Known rows, with every way that one mark hangs from another
Z{C Q{M{U} S}}: [.06, .05, .32, .03, -.21, -.07, .16, -.14, -.01, -.13, -.42, -.05, .40, -.28, .02, -.08, -.02, -.05, .11, .06, .08]
C{Q{S Z}}: [.10, -.09, -.16, -.12, -.08, -.22, .10, .13, -.07, -.07, -.15, .16, -.10, -.14, -.02, -.10, -.01, -.10, -.10, .02, -.42]
M{U{Z}}: [.13, -.07, -.18, .09, .10, .05, -.20, .36, -.02, .09, .01, -.02, .33, -.20, -.04, -.15, .01, -.09, .13, -.19, -.20]
S{U Z{C Q{M}}}: [-.03, .03, .30, -.30, .07, .12, .04, -.09, -.07, -.10, -.40, -.22, .02, -.24, .07, -.15, .05, -.05, .43, -.15, .13]
S{U}: [.03, -.07, .09, -.15, .03, .06, -.09, .17, .00, -.02, -.19, -.07, .09, -.20, .02, -.13, -.04, -.12, .13, -.14, -.32]
Z{C{U} Q{M}}: [-.03, -.01, .33, -.16, -.11, -.01, .11, .10, -.06, -.19, -.14, -.22, .13, -.26, .11, -.03, .01, -.04, .03, -.01, .18]
U{Z{C Q}}: [.07, .02, .04, .10, .19, -.03, .03, .37, -.19, -.14, .11, -.10, .04, -.17, -.05, -.11, .01, -.01, .43, .02, .28]
Q{M S Z}: [.01, -.09, -.07, -.44, -.15, -.10, -.01, .09, -.05, -.09, .17, .07, -.04, -.17, .09, -.06, .06, -.12, -.24, -.10, -.44]
Q{M S}: [.05, -.08, -.03, -.30, -.23, -.17, -.06, .11, .03, -.07, .22, .07, .20, -.19, .13, -.01, -.04, -.10, -.28, -.07, -.49]
Z{C Q}: [.04, .02, .22, .09, .09, -.05, .07, .24, -.17, -.18, -.15, -.11, .08, -.20, .00, -.10, -.02, -.03, .24, .14, .17]
U{Z{Q}}: [.13, -.07, -.13, -.10, .17, -.11, -.02, .54, -.15, -.06, .20, -.02, .09, -.15, -.01, -.07, -.03, -.04, .32, -.04, .01]
M{U Z{C{Q{S}}}}: [.14, .02, .11, .50, -.13, -.13, -.07, -.26, .01, -.11, -.44, .03, .35, -.17, -.12, -.14, -.09, -.11, .02, .07, -.04]
Z{C{U} Q}: [.01, -.03, .33, .02, .04, .00, .09, .17, -.08, -.18, -.24, -.26, .16, -.23, .06, -.06, .06, -.04, .15, .07, .12]
Q{M S Z{C{U}}}: [-.08, -.05, .19, -.35, -.19, .03, .06, -.13, .01, -.17, -.04, -.16, -.01, -.23, .12, -.05, .19, -.10, -.21, -.10, -.21]
Q{S}: [.09, -.10, -.04, -.14, -.09, -.17, -.08, .19, .01, -.05, .12, .02, .21, -.17, .09, -.04, .01, -.11, -.16, -.01, -.52]
M{U Z{Q}}: [.17, -.06, .09, .18, .07, -.05, -.14, .18, -.10, -.06, -.30, -.08, .38, -.17, -.08, -.13, -.09, -.13, .23, .05, .02]
Z{C}: [.00, .00, .13, .10, .05, .02, -.08, .18, -.11, -.12, -.02, -.10, .09, -.18, .03, -.12, .01, -.07, -.01, .03, -.08]
S{U{Z{C{Q{M}}}}}: [.00, .03, .01, .02, -.04, .02, .03, .01, -.04, -.08, -.16, .00, -.11, -.21, -.08, -.16, -.12, -.04, .30, -.24, .24]
S{Z}: [.05, -.10, -.12, -.23, .14, -.01, -.22, .27, -.06, .04, .10, -.08, .12, -.14, .12, -.12, .08, -.10, -.04, -.15, -.44]
S{Z{C{Q}}}: [.03, .00, .00, .10, .09, -.07, -.07, .06, -.10, -.04, -.25, -.04, .00, -.15, .03, -.17, .01, -.04, .05, -.07, -.08]
Z{Q}: [.10, -.07, .06, -.09, .07, -.13, .02, .39, -.14, -.10, -.02, -.03, .14, -.18, .03, -.07, -.07, -.06, .14, .08, -.12]
U{Z{C}}: [.03, -.01, -.06, .09, .16, .05, -.14, .32, -.12, -.08, .26, -.09, .04, -.16, -.02, -.13, .04, -.05, .21, -.09, .02]

Rows
[-.01, -.02, .19, -.19, .05, .10, -.06, -.25, .07, -.04, -.33, -.19, .14, -.20, .08, -.14, .18, -.09, .24, -.16, -.32] : Q{S{U Z{C}}}
[.07, -.05, -.08, -.05, -.14, -.05, .02, .09, -.08, .01, -.42, .12, .03, -.22, -.05, -.18, -.10, -.11, -.14, -.14, -.12] : C{Q{M{U} Z}}
[.03, -.10, .00, -.17, -.22, -.15, .00, .17, .04, -.04, -.11, .00, .12, -.22, .09, -.04, -.13, -.08, -.32, -.16, -.21] : C{Q{M} U}
[.05, .03, .17, .00, .20, .10, .06, .20, -.11, -.12, -.22, -.17, -.01, -.22, -.08, -.14, .01, -.03, .69, -.08, .31] : S{U{Z{C Q}}}
[.20, -.06, -.07, .00, .02, -.12, .04, .24, .00, .00, -.11, .02, .40, -.21, -.04, -.08, .02, -.06, .33, -.04, -.14] : M{U{Z{Q{S}}}}
[.01, .01, .13, .04, .10, .08, -.03, -.13, -.03, -.03, -.54, -.11, -.05, -.19, -.01, -.21, .01, -.06, .29, -.17, -.05] : S{U Z{C{Q}}}
[-.04, .03, .18, -.04, -.05, .17, -.03, -.01, -.11, -.07, -.32, -.09, .07, -.25, -.02, -.20, .08, -.11, -.02, -.10, .07] : Q{M{U} Z{C}}
[.08, -.09, -.06, -.21, -.18, -.17, -.22, .02, .00, -.11, .30, .04, .22, -.12, .06, -.01, -.09, -.15, -.24, -.08, -.39] : Q{M{Z} S}
[.12, -.07, -.12, -.03, -.24, -.30, -.10, -.02, .00, -.10, .08, .17, .12, -.11, .00, -.03, -.20, -.12, -.25, -.04, -.27] : C{Q{M{Z} S}}
[.10, -.08, -.04, -.20, -.05, -.11, .01, -.14, .10, .04, -.44, .01, .08, -.17, .04, -.12, .02, -.09, .15, -.20, -.51] : C{Q{S{U Z}}}
[-.06, -.06, .18, -.10, .07, .14, -.03, .12, -.09, -.14, -.17, -.25, -.06, -.21, .04, -.11, .20, -.10, -.02, -.06, -.08] : Q{Z{C{U}}}
[.04, -.12, -.06, -.14, -.01, -.07, .04, .26, -.06, -.06, -.24, -.03, -.12, -.18, .01, -.11, .03, -.11, -.13, -.10, -.25] : C{Q{Z} U}
[.03, .03, .17, .23, -.08, .10, -.24, -.10, -.06, -.09, -.16, -.11, .33, -.20, -.03, -.16, -.07, -.14, -.03, -.08, .11] : Q{M{U Z{C}}}
[-.07, .00, .23, -.34, -.13, .11, .08, -.24, -.02, -.16, -.27, -.09, -.14, -.24, .03, -.13, .11, -.11, .11, -.14, -.14] : Q{M S{U} Z{C}}
[.05, -.08, .06, -.26, -.17, -.03, -.18, -.16, .07, -.09, -.02, -.01, .17, -.16, .03, -.05, -.08, -.17, -.01, -.18, -.35] : Q{M{Z} S{U}}
[.02, -.06, -.02, -.21, -.08, .08, -.09, .12, -.08, .01, -.20, -.01, .15, -.23, .01, -.17, .03, -.14, -.15, -.16, -.21] : Q{M{U} Z}
[.07, .01, -.12, .26, .10, -.10, -.02, .27, -.13, -.08, .07, .02, -.03, -.15, -.08, -.15, -.07, -.02, .21, -.07, .13] : U{Z{C{Q}}}
[.16, -.08, .05, -.04, .00, -.24, -.06, .15, -.09, -.16, .06, -.01, .22, -.11, .00, -.02, -.06, -.11, .12, .12, -.21] : M{Z{Q{S}}}
[.10, -.06, -.14, .02, -.12, -.21, -.17, .16, -.09, -.09, .08, .14, .06, -.11, -.02, -.08, -.24, -.12, -.18, -.08, -.09] : C{Q{M{Z}}}
[.07, .01, .20, .21, .14, -.05, -.09, .15, -.20, -.22, -.06, -.13, .08, -.13, -.05, -.10, -.06, -.09, .29, .14, .24] : M{Z{C Q}}
[-.01, .01, .16, -.09, -.17, .06, .04, -.18, -.02, -.09, -.29, -.05, .15, -.25, .01, -.15, .12, -.11, -.10, -.06, -.11] : Q{M{U} S Z{C}}
[.03, .02, .06, -.10, .06, -.04, .05, .32, -.18, -.15, .18, -.08, .02, -.19, .00, -.08, -.04, -.02, .32, -.05, .33] : U{Z{C Q{M}}}
[.05, -.07, -.02, -.28, -.20, -.01, -.01, -.03, .01, -.01, -.19, .05, .21, -.23, .04, -.11, .07, -.14, -.20, -.13, -.40] : Q{M{U} S Z}
[.00, .03, .39, -.22, -.17, -.02, .21, -.19, .00, -.19, -.38, -.12, .10, -.26, .04, -.06, -.03, -.06, .30, -.01, .06] : Z{C Q{M S{U}}}
[.00, .03, .21, -.05, -.26, -.09, .16, -.30, .06, -.13, -.45, .04, .04, -.24, .00, -.10, -.11, -.07, .07, -.09, -.06] : Z{C{Q{M S{U}}}}
[-.02, -.01, .08, -.30, -.10, -.03, -.09, -.14, .00, -.07, .08, -.08, .15, -.18, .16, -.08, .12, -.07, -.12, -.14, -.30] : Q{M S{Z{C}}}
